What can hang from each mark
sepup: topig ziropel
zipebu: gufo topig ziropel
sope: topig ziropel
topig: befided sope vefon zipebu
ziropel: sepup sope zipebu
befided: topig ziropel
vefon: topig ziropel

Known rows, with every way that one mark hangs from another
sepup(ziropel(sope(topig(befided vefon zipebu(gufo))))): [-1.39 -0.57 -1.90 -0.02 -2.04 -0.66 -2.79 -0.15 -0.08 -2.07 -0.87 -0.91
  0.39  0.29  3.07 -0.37 -3.36 -0.39 -1.29 -4.09  2.60  0.25  0.88 -0.13]
zipebu(gufo topig ziropel(sope)): [-2.49  1.81 -1.50 -0.23 -1.79  0.18 -1.40  1.27 -1.71 -1.96  2.11 -1.37
 -0.72 -2.06  0.87 -1.28 -2.97 -0.97 -2.43 -1.79  3.25 -1.83 -0.33 -0.84]
topig(befided(ziropel) sope): [ 0.29 -0.58 -3.54 -1.29 -1.06 -3.11 -2.23 -1.64  0.53 -2.17 -1.93 -1.17
  2.79  0.66  3.04 -0.96 -2.53 -1.37 -0.49 -0.97 -0.08  0.46  3.92  1.29]
sope(topig ziropel(zipebu)): [-0.81  0.73 -1.63  2.54 -0.40  3.70 -2.77  2.44 -0.95  0.36  0.25 -2.93
  1.71 -0.26  1.39 -1.11  0.06 -0.90 -0.76 -0.96  0.25 -1.90  0.52  1.22]
sope(topig(vefon zipebu)): [-1.42 -0.59 -2.92  2.38 -0.55  2.51 -4.38  1.54  0.25 -0.34  0.06 -0.93
  1.51  0.49  3.19  0.91 -1.71 -1.70  0.55 -1.36  1.97 -0.80  1.21  0.56]
vefon(topig(befided) ziropel(sepup zipebu(gufo))): [-0.45  1.63 -0.20  1.26 -2.07  1.24  2.00  3.28 -0.24  0.65  0.41 -5.07
  0.56 -1.19  0.62 -1.04  0.71 -1.83 -0.39 -1.69  1.26  3.25 -0.85 -1.16]
ziropel(sepup zipebu(topig)): [ 0.12  0.51  1.09  2.26  0.05  1.49  2.08  2.17  0.22  0.65  1.41 -3.29
  0.56 -1.47 -0.71  0.45 -1.21 -1.71 -0.62 -1.65  1.42 -0.63 -0.14 -0.94]
befided(ziropel(sope)): [-0.22 -0.08 -2.33  0.38 -0.80 -1.28 -0.95  0.03 -1.01 -1.35  0.83  0.08
  0.68  0.65  1.59 -0.65 -2.71  0.21 -2.55 -2.20  1.40 -0.36  1.27  0.71]
zipebu(gufo ziropel(sope)): [-2.01  1.81 -1.33 -1.30 -1.10 -1.85 -1.77  0.34 -2.64 -0.89  2.26 -0.94
 -1.22 -1.53  1.45 -2.29 -2.34  0.01 -2.46 -1.12  2.01 -1.64 -0.60 -1.14]
befided(topig(sope zipebu(gufo))): [-1.78 -0.78 -2.84  0.37 -1.01 -0.42 -0.02  2.08 -1.24  0.34  1.87 -0.99
  2.92  0.53  1.97 -0.85 -3.63 -2.39  0.67  0.29  0.83 -0.07  0.00 -0.08]
vefon(ziropel(sope zipebu)): [-0.28  1.20 -0.98  0.65 -0.31  1.05  0.97  2.93 -2.35 -0.76  2.48 -1.53
  0.25 -0.91  0.06 -1.20  0.08  0.51 -3.21 -2.31  1.87 -1.56 -0.52 -0.81]
sope(topig(befided vefon zipebu) ziropel): [-1.85 -0.74 -3.49  2.17 -1.67  2.35 -7.31  1.25  0.64 -1.19 -2.19 -1.33
  2.84  0.27  3.06 -1.31 -1.13 -1.59 -0.11 -2.32  0.67  1.08  1.51  1.75]
ziropel(sepup sope zipebu(gufo)): [ 0.58  1.32  1.73  0.68 -0.31 -1.34  1.38  2.08 -1.45  1.37  2.95 -2.78
 -0.91 -2.24 -0.92 -0.67 -1.79 -0.18 -2.92 -3.08  1.87 -0.69 -3.08 -2.59]
zipebu(gufo ziropel): [-2.40  1.73 -1.65 -0.89 -0.88 -1.31 -1.94  0.45 -2.39 -0.45  1.34 -1.44
 -0.88 -1.00  2.14 -2.13 -1.74 -0.98 -0.41  0.19  1.10 -1.39  0.55 -0.24]
sope(topig): [-0.33  0.25 -1.78  1.39 -0.24  2.75 -1.96  0.60 -0.52 -0.31  0.03 -2.60
  0.36  0.27  1.96  0.86 -1.16 -0.68  0.81  0.39  0.99 -1.20  0.55  0.53]
sepup(topig(befided sope vefon zipebu) ziropel): [-2.70 -1.26 -2.79 -0.67 -2.69 -1.41 -1.93 -1.02  1.05 -1.34 -1.51 -0.12
  2.45  0.58  4.45 -1.68 -3.98 -2.06  1.03 -2.31  1.37  1.45  4.93  1.19]
vefon(ziropel(sepup(topig(zipebu)))): [-1.23  0.67 -0.57  2.23 -1.51  2.34  1.32  3.38 -0.71  0.50  1.87 -2.02
  0.50 -0.46  0.45 -1.48 -1.16 -0.37 -0.62 -0.32  0.80  2.31  0.14  0.10]
ziropel(sepup zipebu): [ 0.59  0.54  1.16  1.37  0.73 -0.05  1.80  1.46 -0.47  1.57  1.58 -2.96
  0.21 -1.10 -0.18 -0.33 -0.65 -0.92 -0.67 -1.14  0.48 -0.34 -0.41 -1.15]
sepup(topig(befided zipebu) ziropel): [-2.37 -0.89 -1.00  0.26 -1.86 -0.09 -0.34 -1.16 -0.40 -0.91 -0.57 -1.70
  0.99  0.78  3.21 -1.30 -3.84 -1.67  1.46 -0.60  0.55  2.20  2.63  1.37]
zipebu(gufo topig(vefon) ziropel(sepup sope)): [-2.51  1.61 -1.09 -0.08 -2.94 -0.51 -2.01  2.10  0.26 -1.37  1.32 -0.96
 -1.21 -2.69  0.78 -1.82 -2.86 -0.70 -2.53 -3.57  3.96 -0.43 -0.06 -1.62]
sepup(topig(befided sope zipebu(gufo ziropel))): [-2.45  0.74 -2.25 -0.64 -2.01 -1.36 -2.26 -0.04 -1.01 -0.25  1.46 -2.06
  1.69 -0.89  3.34 -2.40 -3.71 -2.63  0.65  0.97  0.57  0.68  2.09  0.46]
topig(befided sope(ziropel) zipebu(gufo)): [-1.65 -0.53 -3.11  0.47 -0.96 -1.96 -4.78  0.32 -1.06 -1.10 -0.93 -0.89
  4.32 -0.10  2.58 -1.76 -2.83 -2.74 -0.92 -2.05 -0.23  1.20  0.97  0.96]
vefon(topig ziropel): [-1.59  0.95 -2.30  1.54 -1.05  3.01  1.67  2.28 -1.06 -0.23  0.20 -2.04
  1.40  0.38  1.32 -0.26  0.65 -1.07 -0.44 -0.66  1.68  1.76  0.75  0.23]
ziropel(sepup sope zipebu(gufo topig(befided vefon))): [ 0.05  0.97  0.93  0.45 -1.95 -0.85 -0.88  2.06  0.32 -0.32  1.00 -3.01
 -0.52 -2.87 -0.57 -0.28 -2.07 -1.29 -2.29 -4.70  3.10 -0.06 -1.91 -2.44]
sepup(topig(befided vefon zipebu(gufo)) ziropel(sope)): [-2.99 -0.47 -1.44 -0.58 -3.50 -1.33 -2.49 -0.47 -0.35 -1.18 -0.39 -0.40
  0.01 -0.30  3.41 -1.75 -4.40 -1.22 -0.21 -3.65  2.50  1.81  1.42  0.03]
vefon(topig(befided zipebu(gufo))): [-1.60 -0.02 -1.78  1.26 -0.73  0.28 -1.42 -0.13 -0.89  0.07 -0.33 -2.67
  1.99  0.26  2.46  0.58 -1.90 -3.44  0.94 -0.85  1.27  2.81 -0.49 -0.06]

Rows
[ 1.19  0.51 -0.57  1.94 -1.14  0.07  0.15  2.23  0.57  0.01  2.03 -2.70
  0.39 -0.38  1.05 -0.48 -2.30  0.14 -2.99 -2.63  1.61 -0.39  0.31 -0.29] -> befided(ziropel(sepup sope(topig) zipebu))
[-0.94 -0.63 -2.96 -1.02 -1.99 -2.24 -4.71 -0.65  1.71 -1.16 -3.57 -0.16
  3.01 -0.73  2.02 -2.51 -1.00 -0.86 -0.87 -3.37  0.20  1.61  3.38  0.47] -> topig(befided sope(ziropel(sepup)) vefon)
[-0.47 -0.08 -2.64  0.14 -1.50  1.25 -5.00 -0.38  0.83 -1.26 -2.35 -2.44
  0.27 -0.07  2.98  0.34 -0.82 -1.02  1.37 -0.89  1.33 -0.23  1.74  0.44] -> sope(topig(befided vefon))
[-0.39  0.16 -1.32  0.93  0.02 -0.40 -0.16  1.29 -0.25  0.54  0.27 -1.13
  3.25 -0.74  0.55 -1.89 -0.98 -0.90 -2.01 -1.85 -0.18 -0.70  1.74  0.20] -> topig(sope(ziropel(sepup zipebu)))
[-1.49  0.36 -2.66 -0.09 -1.45  0.46 -2.26  1.82 -0.94 -1.33 -0.08  0.78
  0.05 -0.53  1.37 -1.13 -0.23  0.50 -2.00 -3.35  2.55 -0.61  1.09 -0.38] -> topig(vefon(ziropel(sope)))
[ 0.25  0.72  0.09  1.33 -1.62 -0.74  1.58  1.79 -0.08  0.72  2.65 -2.14
 -0.08 -0.74  0.67 -1.42 -2.83 -0.02 -2.53 -2.02  1.35  0.36  0.64 -0.19] -> befided(ziropel(sepup(topig) sope zipebu))
[-0.03  1.21  0.18  1.19 -2.28 -1.06  1.02  2.44 -0.61  0.97  2.79 -2.53
 -0.69 -1.02  0.78 -1.56 -3.16 -0.55 -2.29 -2.33  1.59  0.22 -0.38 -0.58] -> befided(ziropel(sepup(topig) sope zipebu(gufo)))
[ 0.17  1.20  1.32  1.19 -0.12 -0.60  1.15  2.17 -1.18  1.84  1.85 -3.49
 -0.55 -1.50 -0.06 -0.41 -1.06 -1.40 -0.37 -1.49  0.75 -0.36 -1.63 -1.56] -> ziropel(sepup zipebu(gufo))
[-1.01  0.36 -2.34 -0.42 -1.86 -0.47 -2.11  0.17 -0.47 -1.95 -1.33 -2.38
  1.69 -1.05  1.45  0.59 -2.85 -2.90  0.59 -1.45  1.60 -0.56  0.86  0.04] -> zipebu(gufo topig(befided sope))
[-1.97  1.05 -1.66 -0.07 -0.75  0.77 -0.61  0.32 -0.84 -2.41  1.78 -0.72
  0.21 -1.44  0.75 -1.22 -2.50 -0.38 -2.72 -1.30  2.93 -1.81  1.27 -0.33] -> zipebu(topig ziropel(sope))
[-2.68 -0.97 -3.18  0.82 -2.37 -0.22 -2.22  3.35  0.28  0.59  0.37  0.03
  3.38  0.00  1.87 -2.42 -3.05 -2.02 -0.17 -2.04  1.01  1.15  0.55  0.10] -> befided(topig(sope(ziropel(sepup)) vefon zipebu(gufo)))
[-0.69 -0.03 -3.13 -0.11 -2.11 -1.50  0.98  2.95 -0.61  0.18  1.72 -2.07
  2.06  0.61  2.41 -1.73 -3.09 -1.99 -0.15 -0.55  0.62 -1.45  1.80  0.54] -> befided(topig(sope) ziropel(zipebu(gufo)))
[-3.10  0.47 -3.07 -0.99 -2.75 -1.71 -4.21  0.11 -0.19 -0.45  0.42 -0.92
  1.43 -1.05  4.08 -2.49 -3.47 -2.76  0.72 -0.30  1.41  0.47  3.08  0.37] -> sepup(topig(befided sope vefon zipebu(gufo ziropel)))
[-2.13 -0.33 -3.16  1.68 -0.38 -0.61 -3.16  1.72 -1.78 -0.13  0.78  0.40
  4.33  0.15  2.14 -1.29 -2.82 -2.49 -1.50 -2.09  0.41 -0.24  0.72  0.95] -> topig(sope(ziropel) zipebu(gufo))
[-1.62  1.33  0.58  1.92 -1.62  1.54 -0.34  2.84 -1.43  2.12  1.20 -2.80
  0.46 -1.52 -0.09 -2.67 -0.95 -1.17 -0.58 -1.22 -0.16  0.61 -0.85  0.17] -> sope(ziropel(sepup(topig) zipebu(gufo)))
[-1.12  0.26 -0.25  1.57 -1.34 -0.05  0.68  1.54 -0.11  1.67  1.89 -2.00
  1.38 -0.82  1.12 -0.74 -3.40 -1.81  0.21 -0.15  0.71  1.67  0.07 -0.48] -> ziropel(sepup(topig(sope zipebu(gufo))))
[ 0.85  0.49 -0.40 -0.27 -1.62 -2.96 -1.24  0.14 -0.15 -0.81  0.07 -3.03
  0.00 -0.78  1.13 -1.24 -2.35 -0.70 -1.79 -2.60  0.72  1.24 -0.04 -0.49] -> topig(befided(ziropel(sepup sope zipebu(gufo))))
[-0.89 -0.07 -1.62  1.67 -1.72 -0.86 -0.75  0.56  0.26 -0.21  0.22 -2.51
  2.03  0.17  2.16  0.00 -3.01 -2.55 -1.17 -2.42  1.71  4.09 -0.55 -0.25] -> vefon(topig(befided(ziropel(sepup sope)) zipebu(gufo)))
[-0.73 -0.63 -2.64 -0.31 -2.01 -0.52  0.57  1.38 -0.58 -0.92  1.38 -0.65
  0.85  0.95  1.27 -1.59 -3.47  0.18 -1.55 -0.89  1.28  0.25  0.65  0.61] -> befided(topig ziropel(sope))
[-1.28  0.02 -1.84  0.57 -2.54 -1.51 -4.30  2.42 -0.12 -1.30 -0.13 -0.94
  0.74 -1.08  1.72 -1.52 -1.90 -1.06 -1.84 -4.33  2.31  2.88 -0.91 -1.12] -> topig(befided vefon(ziropel(sepup sope)) zipebu(gufo))
[ 1.68  0.70  1.21  0.96 -0.46  0.38  0.08  1.24  0.53  0.28  1.64 -4.48
 -0.23 -1.85 -0.17 -0.22 -1.32  0.18 -2.37 -2.20  1.64 -0.08 -1.68 -1.95] -> ziropel(sepup sope(topig(befided)) zipebu)
[-1.40 -1.04 -4.81 -0.25 -2.30 -4.01 -5.98  0.28  0.82 -1.94 -1.54  0.41
  3.41  0.55  4.76 -1.01 -3.78 -3.18 -0.46 -3.62  1.43  0.93  3.43  0.94] -> topig(befided(ziropel) sope vefon zipebu(gufo))
[-1.38  0.10 -0.81 -0.57 -1.95 -1.08 -0.71  0.30 -0.56 -2.04 -0.47 -1.40
 -0.08 -0.87  1.73 -0.54 -2.68 -1.05 -1.60 -5.05  3.04 -1.30  1.02 -0.69] -> sepup(ziropel(sope zipebu(gufo topig(befided vefon))))
[-0.39  0.23 -1.92  1.78 -0.63  0.56 -0.08  1.67 -0.42 -1.03  0.81 -1.61
  1.27  0.39  1.70  0.10 -2.04 -1.94 -0.86 -1.73  1.28 -1.66  2.31  1.24] -> befided(ziropel(zipebu(topig)))
[-1.07  0.05 -3.08 -0.05 -3.56 -1.64 -3.55  1.15  1.64 -2.07 -2.21 -1.53
  1.59 -0.94  2.37 -0.17 -3.31 -2.79 -0.02 -3.59  2.24  0.71  2.50  0.22] -> zipebu(gufo topig(befided(ziropel(sepup)) sope vefon))
[-0.61  0.15 -1.51  1.47 -0.66  1.00 -3.19  0.47  0.71 -1.00  0.50 -3.52
  1.15 -0.25  2.78 -0.64 -2.23 -1.27 -0.02  0.36  0.75  1.20  0.96  0.29] -> sope(topig(befided zipebu(ziropel(sepup))))
[-0.34 -0.29 -3.49  0.36 -2.27  0.61 -5.28  0.03  1.44 -1.78 -2.42 -2.13
  0.47  0.59  3.74  0.02 -1.42 -1.00  0.89 -1.39  1.22  0.14  2.81  1.25] -> sope(topig(befided(ziropel) vefon))
[-2.32  0.20 -3.52 -0.18 -3.01 -0.23 -5.05  0.96  0.32 -2.11 -2.79 -0.89
  2.26 -1.28  1.98 -0.89 -2.19 -2.80  0.05 -3.46  1.87 -0.24  1.92  0.60] -> zipebu(gufo topig(befided sope(ziropel) vefon))
[ 0.33 -0.02 -2.62  0.81 -1.48  0.96 -3.39 -0.18  0.59 -1.56 -1.47 -3.32
  0.69  0.71  2.97  0.22 -1.82 -0.96  0.75  0.03  0.45  0.32  1.87  1.40] -> sope(topig(befided(ziropel)))
[-2.20  1.04 -1.60  0.53 -2.14  2.10 -0.67  2.42 -1.11  0.70  0.93 -1.24
 -0.44 -0.85  1.83 -1.72 -0.49 -1.05  0.71 -0.65  1.58 -0.67  1.90  0.35] -> sepup(topig(vefon(ziropel(zipebu))))
[-2.09  0.33 -1.71  1.84 -0.56  2.31 -2.51  2.08 -0.90 -0.40 -0.56 -0.71
  1.97 -0.72  0.67 -1.35 -0.21 -1.62 -1.14 -2.93  1.03 -1.65  1.37  1.07] -> sope(ziropel(zipebu(topig(vefon))))
